Each row was made from one small tree. The marks that hang from a mark follow it in brackets, in the order of their numbers. Every link used is in the known rows. Write each row's tree.
Known rows:
J_476{J_220{J_61 J_499{J_627} J_910}}: [ 55  -2  20 -16 -37  78 -15  38 -15  44 -13  32  35 -39  10  25  24  29
  67  23]
J_910{J_220{J_61{J_918} J_499}}: [ 50 -10  26 -47   3  68 -21  10  12  51  -4  -6  32 -21   6  29   6  38
  24  12]
J_72{J_499}: [ 24 -19  47 -24  -3  22 -17   1  15  18   8   7  11  -7 -17  15 -12   9
  45  25]
J_542{J_72{J_499{J_627} J_910}}: [ 20 -41   6 -20  -2  29 -28   8 -28  43  17  14  21 -38 -20  -5 -60 -42
  92   0]
J_627{J_351}: [ -8  -3  -1 -33  13  35   5  35  13  29   9 -17  10 -12   2  20 -11  11
  37  25]
J_72{J_499{J_220{J_61{J_918}} J_395} J_542 J_910}: [ 29 -80   4 -58 -10  56 -70  -4   3  57 -11 -32  25 -18 -64  10 -45 -18
  63 -16]
J_910{J_220{J_61{J_918} J_499{J_395 J_627{J_351}}}}: [ 16  19 -30 -55   1  98 -41  -1 -26 114 -26  22   4 -55   2 -10   8  23
  45 -24]
J_542{J_72}: [ 10 -31  11  -9  11  29  -6  29 -20   1  26  -4  33   0   8  20 -46  12
  34   8]
J_542{J_72{J_910{J_220}}}: [ 17 -52   1 -56  15  23  24  26   7   9  25 -43  37 -26  10  25 -63 -27
  74   9]
J_910{J_220{J_61 J_499{J_395 J_627{J_351}}}}: [ 10  27 -24 -54 -16  95 -13  -6 -16 103 -20  56  12 -69  16   3  16  15
  73 -36]
J_542{J_72{J_499{J_220 J_395 J_627{J_351}} J_910}}: [-27 -35 -31 -55  -2  44 -20  -6 -25  84  -3  19  36 -59 -13 -29 -77 -49
 100 -45]
J_499{J_220 J_395}: [-17 -18  17 -35  -2  31   5   3   3  23   3   1  31  -4   8  -5 -40  48
  16 -27]
J_542{J_72{J_499{J_220}}}: [  9 -42  36 -26   1  16  -8  -6  -1  23  23  13  59 -15   3   8 -55  -9
  54 -15]
J_542{J_72{J_499}}: [ 22 -34  31 -15   4  24 -25   2 -13  11  19  13  27 -11 -12  16 -42 -11
  54  11]
J_220{J_61{J_918} J_499{J_395} J_910}: [ 35 -12   5 -40  -5 106 -43   2   5  47 -28 -11  14  -3 -16  27  -4  65
  20  12]
J_476{J_220}: [ 21 -28  34 -14 -14  13 -12  53  -8 -16   9  -9  25   1   4  17 -10  23
  24  32]
J_499{J_395 J_627}: [ -2   3   0 -12  -6  46 -18   5 -37  45   1  21  -8 -18  -3 -22 -21  38
  26 -17]
J_476{J_220{J_61{J_918} J_910}}: [ 68 -40  25 -28 -12  50 -42  60   2  13  -2 -49  18  21 -19  31  -3  34
  11  54]
J_220{J_61 J_499{J_627}}: [ 34  12  17  -2 -23  74 -27  11 -22  62  -1  63  27 -41  12  16  13  38
  51 -13]
J_542{J_72{J_499{J_395 J_627} J_910{J_220}}}: [ 16 -39  -8 -58  -5  42 -13 -19 -30  60   4   9  10 -55 -16 -20 -63 -43
  98 -24]
J_351{J_627}: [ 10  11  19  -9  18  42   6  30  -7  45   7  -4  24  -3  24  19 -20  25
  24  20]

Which tree is each row?
[-14  -3   5 -23  -8  36   3  -3 -25  59   5  24  24 -23  11 -31 -36  39
  25 -43]  J_499{J_220 J_395 J_627}
[ -4 -46  22 -43  -7  36 -18 -20   3  33   1  -1  27 -27 -34   5 -26  -4
  61 -17]  J_72{J_499{J_220 J_395} J_542}
[-22  29 -26 -59   2  79  16 -10 -12  88 -19  30   8 -70  22 -11   3  11
  70 -18]  J_910{J_220{J_499{J_395 J_627{J_351}}}}
[ 44  -4  27 -30 -16  84   2  14  30  30  -6  10  35 -18   7  56  14  46
  54  25]  J_220{J_61 J_499 J_910}
[-34   8 -23 -38   2  45   4   6 -20  81  -3  16  19 -38  11 -30 -30  16
  41 -38]  J_499{J_220 J_395 J_627{J_351}}
[ 33 -19  -7 -39 -11  66 -10   5  -5  98  11  23  47 -45  -2  11 -30 -35
  96 -14]  J_542{J_72{J_499{J_220{J_61 J_910} J_627{J_351}}}}
[ -1  26 -26 -25 -20 100 -42   5 -31  91 -25  70   8 -55   5   4  12  30
  59 -33]  J_220{J_61 J_499{J_395 J_627{J_351}}}
[ 13   3  23  -4 -22  45 -11  34 -34  27  -7  42  37 -41  18  -1   7  25
  51  14]  J_476{J_220{J_499{J_627}}}
[ 59 -26  26 -29 -15  77 -41  46   5  22 -19 -21  39  -3  -7  38  10  44
  27  48]  J_476{J_220{J_61{J_918} J_499 J_910}}
[-12  -5 -24 -25   1  58 -43  -6 -50  74  -3  41   0 -42 -14 -22 -39 -27
  74 -25]  J_542{J_72{J_499{J_395 J_627{J_351}}}}
[ 21 -26  49 -52  -2  28  27 -11  48  32   8 -22  39  -9  -8  21 -25  11
  59  28]  J_72{J_499{J_220{J_910}}}
[  6 -49  10 -33  -4  20  -8   0 -17  55  19  11  53 -43  -8 -15 -74 -41
  93 -24]  J_542{J_72{J_499{J_220 J_627} J_910}}
[ 42   0   4 -22 -43  95 -33  22 -29  49 -27  45  22 -39   5  14  14  44
  60  -1]  J_476{J_220{J_61 J_499{J_395 J_627} J_910}}
[ 20  15   1 -10 -28  90 -44  -4 -38  67 -18  75  12 -42   4   1   6  52
  46 -38]  J_220{J_61 J_499{J_395 J_627}}
[ 18 -56   3 -65   9  28  29  26  23  13  20 -71  19 -34 -19  37 -25 -36
  88  32]  J_72{J_542 J_910{J_220}}
[ 40 -12  24 -15   1  71 -49  22  -2  40  -8   9  30  -5  -7  27   1  53
  12  12]  J_220{J_61{J_918} J_499}
[ 32 -32  10 -48  -2  70 -27   9  15  50  -7 -38  26  15 -15  10 -32  57
   4  -6]  J_499{J_220{J_61{J_918} J_910} J_395}
[ 47 -44  -6 -53 -24  57 -44 -15 -33  73   3  32  12 -54 -19  -4 -50 -43
  99 -39]  J_542{J_72{J_499{J_395 J_627} J_910{J_220{J_61}}}}
[ 19 -62  20 -44  -1  29 -16  12  17  15   9 -35  10 -29 -50  32 -25 -43
  96  37]  J_72{J_499 J_542 J_910}
[ 40 -25  30 -40 -12  48  17  19  38  35  14 -18  46   0   6  39 -16  36
  38   8]  J_499{J_220{J_61 J_910}}
